Each row was made from one walk, in order. Every step used is in the known rows, and no mark comes twice. Write each row's walk.
Known rows:
fefi > bimol > kuvi: [-0.06  0.17 -0.30  0.02  0.18  0.09 -0.13 -0.17 -0.08 -0.13  0.25 -0.04
 -0.17 -0.14  0.05 -0.06 -0.11 -0.16  0.50 -0.03  0.12 -0.08]
kuvi > geze > fefi > bimol: [-0.13 -0.13 -0.34  0.17  0.34  0.29 -0.24 -0.10 -0.05 -0.12  0.16  0.01
  0.03 -0.24  0.02 -0.06 -0.04 -0.07  0.25 -0.19 -0.05  0.09]
mokof > geze > fego: [-0.27  0.20 -0.17  0.04  0.13  0.13 -0.24  0.15 -0.08 -0.15  0.27  0.05
  0.08 -0.44  0.01 -0.08 -0.02 -0.12  0.00 -0.06 -0.03  0.07]
bimol > kuvi > nulu: [-0.10  0.09 -0.24 -0.08  0.33  0.05 -0.24 -0.12 -0.13 -0.05  0.42 -0.07
 -0.23 -0.28  0.08 -0.09 -0.03 -0.07  0.22 -0.02  0.01 -0.02]
geze > kuvi: [-0.01  0.13 -0.20 -0.11  0.45  0.14 -0.14  0.04 -0.14 -0.10  0.34 -0.03
  0.04 -0.37  0.05 -0.15  0.09 -0.14  0.15 -0.18  0.05  0.00]
geze > fefi > bimol > fego > nulu: [-0.14 -0.16 -0.26  0.04  0.34  0.03 -0.14 -0.11  0.02 -0.07  0.06 -0.11
 -0.06 -0.18  0.05 -0.06 -0.22 -0.29  0.50  0.01  0.02 -0.03]
bimol > fego: [-0.04  0.07 -0.36 -0.22  0.53  0.08 -0.17 -0.01 -0.10 -0.11  0.34  0.07
 -0.09 -0.25  0.01 -0.10 -0.07 -0.11  0.26 -0.11 -0.15 -0.08]
mokof > geze > kuvi > nulu: [-0.16 -0.10 -0.08 -0.07  0.33 -0.01 -0.16  0.09 -0.11 -0.09  0.43 -0.05
  0.08 -0.49  0.06 -0.10  0.13 -0.19 -0.03 -0.14  0.30  0.01]
fego > geze > fefi: [-0.20 -0.06 -0.10  0.01  0.30  0.07 -0.20 -0.05 -0.17 -0.12  0.27 -0.06
  0.01 -0.43  0.08 -0.09  0.11 -0.22  0.08 -0.09  0.19  0.08]
fefi > bimol: [-0.09  0.02 -0.34 -0.01  0.26  0.12 -0.18  0.05 -0.11 -0.11  0.21  0.03
 -0.02 -0.21  0.04 -0.08 -0.04 -0.11  0.38 -0.09  0.05 -0.06]
nulu > kuvi > geze: [-0.03  0.19 -0.32 -0.14  0.39  0.25 -0.34  0.08 -0.25 -0.07  0.17  0.15
 -0.09 -0.18 -0.01 -0.10  0.06  0.16  0.02 -0.19 -0.18  0.11]
bimol > kuvi > geze: [-0.04  0.26 -0.32 -0.06  0.38  0.30 -0.26 -0.07 -0.15 -0.10  0.30  0.04
 -0.15 -0.23  0.00 -0.10 -0.03  0.01  0.15 -0.15 -0.22  0.02]
kuvi > nulu: [-0.12 -0.06 -0.26 -0.10  0.39  0.07 -0.30  0.10 -0.15 -0.03  0.38  0.00
 -0.08 -0.36  0.07 -0.11  0.04 -0.02  0.10 -0.08 -0.06  0.00]
nulu > kuvi > geze > fefi: [-0.09  0.04 -0.24 -0.03  0.39  0.23 -0.33 -0.07 -0.18 -0.08  0.15  0.07
 -0.10 -0.22  0.02 -0.09  0.05  0.07  0.01 -0.20 -0.12  0.20]
fefi > bimol > fego > nulu: [-0.07 -0.02 -0.33 -0.09  0.34  0.03 -0.14  0.05 -0.06 -0.06  0.10 -0.02
 -0.07 -0.13  0.02 -0.06 -0.21 -0.21  0.49  0.02 -0.03 -0.13]
geze > mokof: [-0.19  0.20 -0.19  0.02  0.26  0.10 -0.33  0.03 -0.14 -0.05  0.23  0.00
 -0.02 -0.39  0.02 -0.14 -0.02  0.00  0.10 -0.01 -0.14 -0.07]
kuvi > geze > fego > bimol: [-0.28  0.20 -0.37  0.08  0.27  0.23 -0.40 -0.04 -0.09 -0.11  0.19  0.04
  0.10 -0.16 -0.01 -0.10 -0.08  0.09  0.08 -0.06 -0.24  0.11]
bimol > fego > nulu > kuvi > geze: [-0.01  0.15 -0.31 -0.24  0.50  0.15 -0.29  0.10 -0.21 -0.03  0.06  0.10
 -0.15 -0.10 -0.03 -0.08 -0.11  0.07  0.13 -0.09 -0.25  0.05]
bimol > fego > geze: [-0.11  0.03 -0.28 -0.18  0.49  0.01 -0.14 -0.01 -0.20 -0.15  0.36  0.05
 -0.06 -0.31  0.01 -0.07  0.01 -0.17  0.17 -0.08  0.11 -0.09]
fefi > bimol > kuvi > geze > fego: [-0.15  0.27 -0.42  0.25  0.21  0.34 -0.24 -0.20 -0.07 -0.15  0.23 -0.01
 -0.10 -0.15  0.00 -0.03 -0.18  0.01  0.28 -0.03 -0.15  0.05]
fego > bimol > kuvi > geze: [-0.14  0.23 -0.30 -0.05  0.28  0.16 -0.32 -0.22 -0.08 -0.11  0.22 -0.01
 -0.08 -0.04  0.00 -0.10 -0.06 -0.01  0.27 -0.08 -0.06  0.02]
nulu > kuvi > geze > fefi > bimol: [-0.11 -0.04 -0.32  0.09  0.28  0.21 -0.28 -0.14 -0.14 -0.11  0.09  0.04
 -0.09 -0.12  0.02 -0.04 -0.01  0.04  0.19 -0.16  0.04  0.15]
geze > fefi > bimol > fego > nulu > kuvi: [-0.10 -0.07 -0.24 -0.04  0.28 -0.06 -0.17 -0.15 -0.08 -0.06 -0.01 -0.06
 -0.19 -0.06  0.05 -0.03 -0.19 -0.18  0.46  0.04  0.09  0.04]
kuvi > geze > fefi > bimol > fego: [-0.11 -0.17 -0.44  0.08  0.52  0.21 -0.18 -0.23 -0.01 -0.14  0.23  0.02
 -0.04 -0.17 -0.02 -0.03 -0.13 -0.11  0.31 -0.18 -0.09  0.03]

Write each row's walk:
[-0.13 -0.10 -0.13 -0.05  0.44 -0.01 -0.18  0.00 -0.25 -0.10  0.45 -0.11
  0.03 -0.46  0.09 -0.09  0.19 -0.15 -0.02 -0.09  0.36 -0.02]
fego > geze > kuvi > nulu
[-0.30  0.21 -0.06  0.03  0.06  0.13 -0.26  0.30 -0.08 -0.07  0.10 -0.01
  0.10 -0.43  0.03 -0.10 -0.10 -0.17  0.04  0.03 -0.10  0.09]
mokof > geze > fego > nulu
[-0.08  0.07 -0.12 -0.08  0.40  0.06 -0.11  0.03 -0.25 -0.15  0.36 -0.05
  0.09 -0.42  0.06 -0.12  0.18 -0.20  0.06 -0.14  0.29 -0.02]
fego > geze > kuvi
[-0.09 -0.15 -0.23 -0.12  0.63 -0.09 -0.11 -0.13 -0.21 -0.13  0.51 -0.09
 -0.04 -0.39  0.05 -0.07  0.09 -0.21  0.04 -0.08  0.30 -0.07]
bimol > fego > geze > kuvi > nulu
[-0.08  0.02 -0.22 -0.10  0.49  0.14 -0.29 -0.05 -0.14 -0.03  0.04  0.01
 -0.14 -0.15  0.00 -0.08 -0.11 -0.01  0.12 -0.09 -0.23  0.15]
bimol > fego > nulu > kuvi > geze > fefi
[-0.16  0.19 -0.28  0.08  0.36  0.26 -0.40  0.04 -0.16 -0.05  0.21  0.07
  0.05 -0.37 -0.03 -0.13 -0.02  0.12 -0.04 -0.12 -0.29 -0.01]
kuvi > geze > mokof
[-0.23 -0.04 -0.05 -0.01  0.20  0.09 -0.18  0.04 -0.03 -0.12  0.23  0.01
  0.06 -0.44  0.04 -0.10  0.05 -0.26  0.07 -0.14  0.14  0.09]
mokof > geze > fefi
[-0.13 -0.07 -0.35 -0.05  0.38 -0.02 -0.09 -0.07 -0.17 -0.18  0.30  0.03
 -0.04 -0.20  0.01 -0.02 -0.05 -0.22  0.37 -0.03  0.26 -0.13]
fefi > bimol > fego > geze
[-0.21 -0.20 -0.23  0.04  0.26 -0.03 -0.08 -0.15  0.06 -0.19  0.24 -0.01
  0.00 -0.27  0.01 -0.01 -0.11 -0.34  0.34 -0.10  0.27 -0.03]
mokof > geze > fefi > bimol > fego
[-0.06 -0.07 -0.21 -0.08  0.49  0.05 -0.20  0.00 -0.15 -0.05  0.43 -0.08
  0.00 -0.40  0.08 -0.13  0.10 -0.09  0.07 -0.13  0.10  0.01]
geze > kuvi > nulu
[-0.11 -0.01 -0.31  0.05  0.21  0.02 -0.19 -0.19 -0.08 -0.08  0.34 -0.09
 -0.22 -0.18  0.08 -0.04 -0.09 -0.12  0.41  0.02  0.16 -0.07]
fefi > bimol > kuvi > nulu
[-0.16  0.38 -0.23  0.12  0.25  0.36 -0.33  0.01 -0.11 -0.05  0.14 -0.06
 -0.10 -0.25  0.01 -0.10 -0.19  0.01  0.12  0.03 -0.38  0.10]
bimol > kuvi > geze > fego > nulu
[-0.05  0.20 -0.22 -0.15  0.32  0.23 -0.36  0.24 -0.25  0.00  0.00  0.08
 -0.08 -0.17  0.00 -0.11 -0.02  0.12  0.06 -0.09 -0.25  0.12]
fego > nulu > kuvi > geze
[-0.16  0.24 -0.32  0.25  0.17  0.23 -0.30 -0.23 -0.09 -0.10  0.18 -0.02
 -0.10 -0.19 -0.02 -0.06 -0.14  0.04  0.27 -0.02 -0.06 -0.08]
fefi > bimol > kuvi > geze > mokof
[-0.24 -0.15 -0.14  0.11  0.08  0.06 -0.14 -0.04  0.01 -0.16  0.17 -0.01
  0.07 -0.35  0.04 -0.04 -0.02 -0.29  0.27 -0.11  0.30  0.04]
mokof > geze > fefi > bimol
[-0.25  0.36 -0.25  0.07  0.11  0.05 -0.28 -0.27 -0.04 -0.13  0.25 -0.10
 -0.11 -0.10  0.05 -0.09 -0.16 -0.08  0.33  0.09 -0.01  0.05]
geze > fego > bimol > kuvi
[-0.14  0.37 -0.35  0.11  0.32  0.36 -0.30 -0.12 -0.11 -0.12  0.30  0.01
 -0.11 -0.26  0.00 -0.08 -0.10  0.05  0.09 -0.07 -0.32  0.10]
bimol > kuvi > geze > fego
[-0.17 -0.10 -0.20 -0.07  0.48 -0.01 -0.13 -0.16 -0.13 -0.16  0.33 -0.04
 -0.06 -0.36  0.04 -0.07  0.02 -0.25  0.17 -0.07  0.16  0.00]
bimol > fego > geze > fefi
[-0.17 -0.14 -0.23  0.18  0.21  0.02 -0.19 -0.36 -0.01 -0.09  0.33 -0.17
 -0.22 -0.23  0.11 -0.02 -0.09 -0.20  0.40  0.02  0.23  0.01]
geze > fefi > bimol > kuvi > nulu
[-0.16  0.33 -0.17 -0.02  0.16  0.11 -0.33  0.18 -0.20 -0.03  0.02  0.00
 -0.11 -0.22  0.05 -0.10 -0.10  0.03  0.10  0.08 -0.20  0.14]
geze > fego > nulu > kuvi
[-0.25 -0.19 -0.16  0.21  0.18 -0.05 -0.16 -0.36 -0.11 -0.13  0.34 -0.19
 -0.18 -0.28  0.12  0.00 -0.01 -0.27  0.31  0.06  0.46  0.01]
fego > geze > fefi > bimol > kuvi > nulu
[-0.23  0.29 -0.34  0.02  0.22  0.16 -0.44 -0.09 -0.17 -0.11  0.11  0.08
  0.00 -0.04 -0.01 -0.07 -0.06  0.20  0.03 -0.04 -0.14  0.17]
nulu > kuvi > geze > fego > bimol
[-0.15  0.28 -0.15  0.02  0.22  0.17 -0.46  0.15 -0.24  0.03 -0.05  0.05
 -0.05 -0.25 -0.02 -0.12 -0.06  0.19 -0.03  0.01 -0.27  0.06]
fego > nulu > kuvi > geze > mokof
